Each row comes from the steps of one path. Every step used is in the known rows, and no mark comes twice. Write the path behind each row, first mark first.
Known rows:
g/d/u/b/y: [ 34   8  -7 -21 -38   2  91 -27  62 -42 -30  11  30 -39 -23  16 -32   7
 -18   2  22  44  11  22 -26]
f/u/d/g: [ -1  -9 -15 -30  61   6 -28  -1  12   4   4 -23 -10   8 -16   8  33 -21
 -47  22  18 -32 -33  -3 -18]
z/b/u: [ 11   8  30 -21  26 -12  21  19  48 -17 -24  27 -17 -47   9   7   3  -1
 -52  42  -5 -35  -7 -30 -31]
b/y/d/u: [ -4 -19  -7 -89 -34  -7  65  -5  27 -15 -47  42  32 -54  18  38   4 -34
   6  34  12 -10   2  -2 -34]
z/b: [ -6   4  10 -16  19  -4  38  18  32   3  -9  17 -34 -19  11  15   1   3
 -36  19   9 -53   2 -36 -21]
b/g/f/y: [-49   7 -16 -13  -9 -21  16  -7   5   3   4 -59  -2  18 -41  20   7  -3
 -35  -6  29 -23  12 -40  -9]
z/f/y/b/u: [  2  26  10   2  16  41  12   8  20 -12 -30  26  19 -66 -21  22 -12   3
 -53   4  16  12  -7 -74 -55]
u/d: [  1  11   0 -30  26  -3  10 -21  20  -1 -18 -22  16   4   3  -5 -10  -4
 -45  19   7 -20  -1   7 -24]
d/u/b: [  9   6 -36 -16 -27  -5  66 -15  33 -19 -26  15  -4 -52   1  19 -25  30
 -38  28  23  21  29 -36 -10]
y/d/g/f/u/b: [-38 -21 -32  -3  24   2   8  23   6  24   0 -11 -12   1 -10  34  58  14
   0  -3  53 -20  -6 -29  33]
u/d/g/f: [-15  12  -7   3  36  -6 -33   5  12  21 -10 -33 -14  30 -31  -9  24 -16
 -53  26  24 -31 -19  16   5]
z/d/g/f/u: [-53 -33 -41  18  18 -27 -40  20  -3  35   1 -29 -27 -12 -60  13  34 -15
 -35  30  31 -34 -15 -22  29]
y/f/u/b/g: [-11 -35 -19 -46 -15 -34  54 -40  23 -15  23 -54 -18  10 -14  38  40  41
 -36   1  44 -18  17 -31  15]
z/f: [-11  12   1 -10   9  26  37   0  39  16 -13  13   3 -35   5  12  15  -9
 -50   5  25 -19  12 -33 -44]
b/u/d/g: [ 25   8  20 -38  35  -7 -38  -3  39  -6 -29  10  -9 -18  -4 -14   8 -18
 -82  53   0 -14 -35  20 -29]
b/y/f: [-14 -18  16 -63 -25 -15  59 -42  30  -2 -28 -22  -6 -33  -9  35  22 -11
 -35  36  24 -46  -4  27 -21]
y/b/g: [-12  -5  -5 -49 -15 -32   3  -7  19   2 -11  47 -12   3  -4  28 -22  23
 -45  -4  43   0 -32 -48  13]
y/b/u/d/g: [ 28  10  19 -31  36  -5 -58   4  26  -7 -33  45  -3 -12 -12  -1 -13   2
 -72  42  12   4 -61  -6  -7]
y/d: [-25 -18  -1 -61   2  -3  34   3  14  19 -31  19   9 -20  35  24   1  -4
 -17  25  30 -36  -2 -21 -19]
y/f/u/d: [ -8 -21 -16 -41  41 -13  23 -34  -3 -12   5 -87  23  12 -18  14  35  -1
 -37  29  15 -50  -2   5 -14]
f/y: [-30   8 -10 -23   6  12  29 -13   3   5 -16 -26  -6 -30 -11  19 -18  -1
 -43  13  16 -31   8 -41 -42]
u/b: [ -5   6  -9 -11 -10  -2  49 -19  34   2 -21   9 -18 -31  11  20 -15  44
 -42  11  35  -4  16 -22  -3]
d/g/f/y/b/u: [-23  18  -1  14  23   4 -44  23  -1   6 -33   4 -14 -32 -56  22  -3   1
 -56  30  27  -8 -40 -47   1]
f/y/b/u/d/g: [ 15  20  18 -24  34  18 -49   2   5 -10 -35  12  -4 -20 -29   3 -21   1
 -66  27   4  -2 -48 -32 -30]
f/y/d: [-41 -12  -4 -55  -1  19  39   3  -9  14 -33 -15  12 -24  18  31  -4  -7
 -10   9  20 -42   9 -44 -43]
d/g/f/y/b: [-43  14 -20  23  13  12 -28  20 -17  26 -21  -2 -30  -9 -57  27  -7   9
 -39   6  44 -21 -31 -56  14]
f/y/b/g/d: [ -8   7  -2 -28 -15  -6  20  -4  11 -14  -3 -14  17  27 -36  14 -45  19
 -39 -34  38  15 -26 -43 -16]
f/y/b/u/d: [ 14  23  10 -23  30  14 -14 -12   1 -27 -37  -5  36 -24 -22   7 -39  13
 -47  18  -2   6 -24 -33 -35]

Write each row's path:
[ 24  13 -29   2 -23  -2  76 -10  43 -33 -23  -8  24 -26 -15   3 -43  27
 -36  12  26  38  20  -9 -15]
g/d/u/b
[ -2 -18  22 -64 -30  14  35  -9  46  17 -36  64 -34 -27  24  40  26   8
 -12   7  40 -14 -20   6  -5]
u/b/y/d/g
[-24 -10 -32 -62 -21  15  52   9  -6  -7 -36 -10  29 -47   7  30 -11 -20
  -5  29   7 -17  18 -59 -51]
f/y/d/u
[  0 -13  15 -42 -42 -10  83 -53  38 -10 -28 -19 -20 -34  -8  41  16  33
 -30  19  34 -22  14  18  -2]
u/b/y/f
[-26 -29 -13 -23 -20 -19 -24   2  23  41 -27  25 -52 -28 -21   6  -7  -4
 -61  44  19 -27 -18 -20   0]
z/d/g
[-36 -16  11 -49  -8  -2   6  13  22  30 -31  26  -9  -6  -9  35  47 -37
  -4  21  36 -40 -28  21   6]
b/y/d/g/f
[  2 -20 -25 -74 -60 -28  67  -8  34 -20 -20  29   9 -15  28  33  -5  26
 -10   8  30  21  25 -46  -1]
y/d/u/b/g
[  2   0  -1 -33 -11 -30  17  -2  33 -11  -7  21  15  28 -21   9 -42  16
 -46 -22  46  18 -34 -20   6]
y/b/g/d
[ 36  11  41 -25  48   0 -31  22  48 -15 -16  19 -32  -5  -4 -13  19 -17
 -67  44 -12 -43 -32  -1 -28]
z/b/u/d/g
[  6 -27  10 -64  27  -1   5 -38  18  -8  -2 -48 -11   6 -35  29  67 -32
 -37  28  17 -52 -36  36 -18]
b/y/f/u/d/g
[ 12  -4 -27 -43 -50 -31  57 -25  46 -28  -7  17  -9 -24  -1  21 -15  29
 -41  12  28  27  23 -42  -1]
d/u/b/g
[  9   7 -29 -33 -30  -7  37   1   8 -36 -13  -9  28   0 -46  13 -58   5
 -31 -20  27  35 -15 -58 -23]
f/y/b/g/d/u
[-35   9 -17   4 -25 -13  38 -17  14  -4   7 -53 -11  16 -35  21   2  35
 -29 -26  38  -1  33 -47  10]
u/b/g/f/y
[-56 -10 -13 -45 -15 -16  22   8  -5  12  -6 -46  18  26 -16  28  20 -10
   0 -10  28 -36  13 -44  -7]
b/g/f/y/d
[-18   0 -27  -8  41 -34 -25  -2 -10 -13  19 -33  36  53 -48  15  17   8
 -16 -22  30  -1 -30 -29  39]
y/b/g/f/u/d
[ -7  30   2  16  34   4 -26   0 -13 -23 -33 -36  47  -7 -51   2 -25   4
 -37  15   3   1 -14 -27  -8]
g/f/y/b/u/d
[ -4  -3   1 -44 -12 -29  29 -10  46  -9  -1 -18  10  32 -10  -4 -19  -4
 -51  -9  35   3 -14   7 -17]
b/g/d
[-10  10 -42  -7 -42 -42  50  -9  33 -25  -3 -14   3  -6 -29  16   1  28
 -29   9  32  28  32 -34  29]
d/u/b/g/f
[ 25  18  13 -27  32 -13 -19  -8  19 -23 -40  27  34 -18  -4   0 -34  11
 -53  32   2  10 -36 -10 -11]
y/b/u/d
[-22 -18 -48   5 -72 -61  30 -12  25 -10 -10 -12  -3 -11 -50  14 -18  31
 -24  18  23  31  42 -39  42]
z/d/u/b/g/f
[ 11   2   2 -23 -24 -21  53 -21  57 -16   3 -10   4  28  -7   5 -25  35
 -46 -27  43  28   7  -1   1]
u/b/g/d
[-32 -18 -12 -22   5  -1  57  -2  16  -3 -15  -8  30 -17  -9  48  48   5
  35 -17  42 -14  10  -1  19]
g/f/u/b/y/d
[-23  23 -11  18  29  16 -45   9 -24  13 -15 -27  -6  23 -59   8  -6   5
 -38  -3  28 -18 -33 -32  10]
u/d/g/f/y/b
[ -6 -31   3 -62   1  17  30  -4  36   7 -18  41 -20 -30  11  53  52  -2
   2  -6  40 -16 -19  -7  -4]
f/u/b/y/d/g
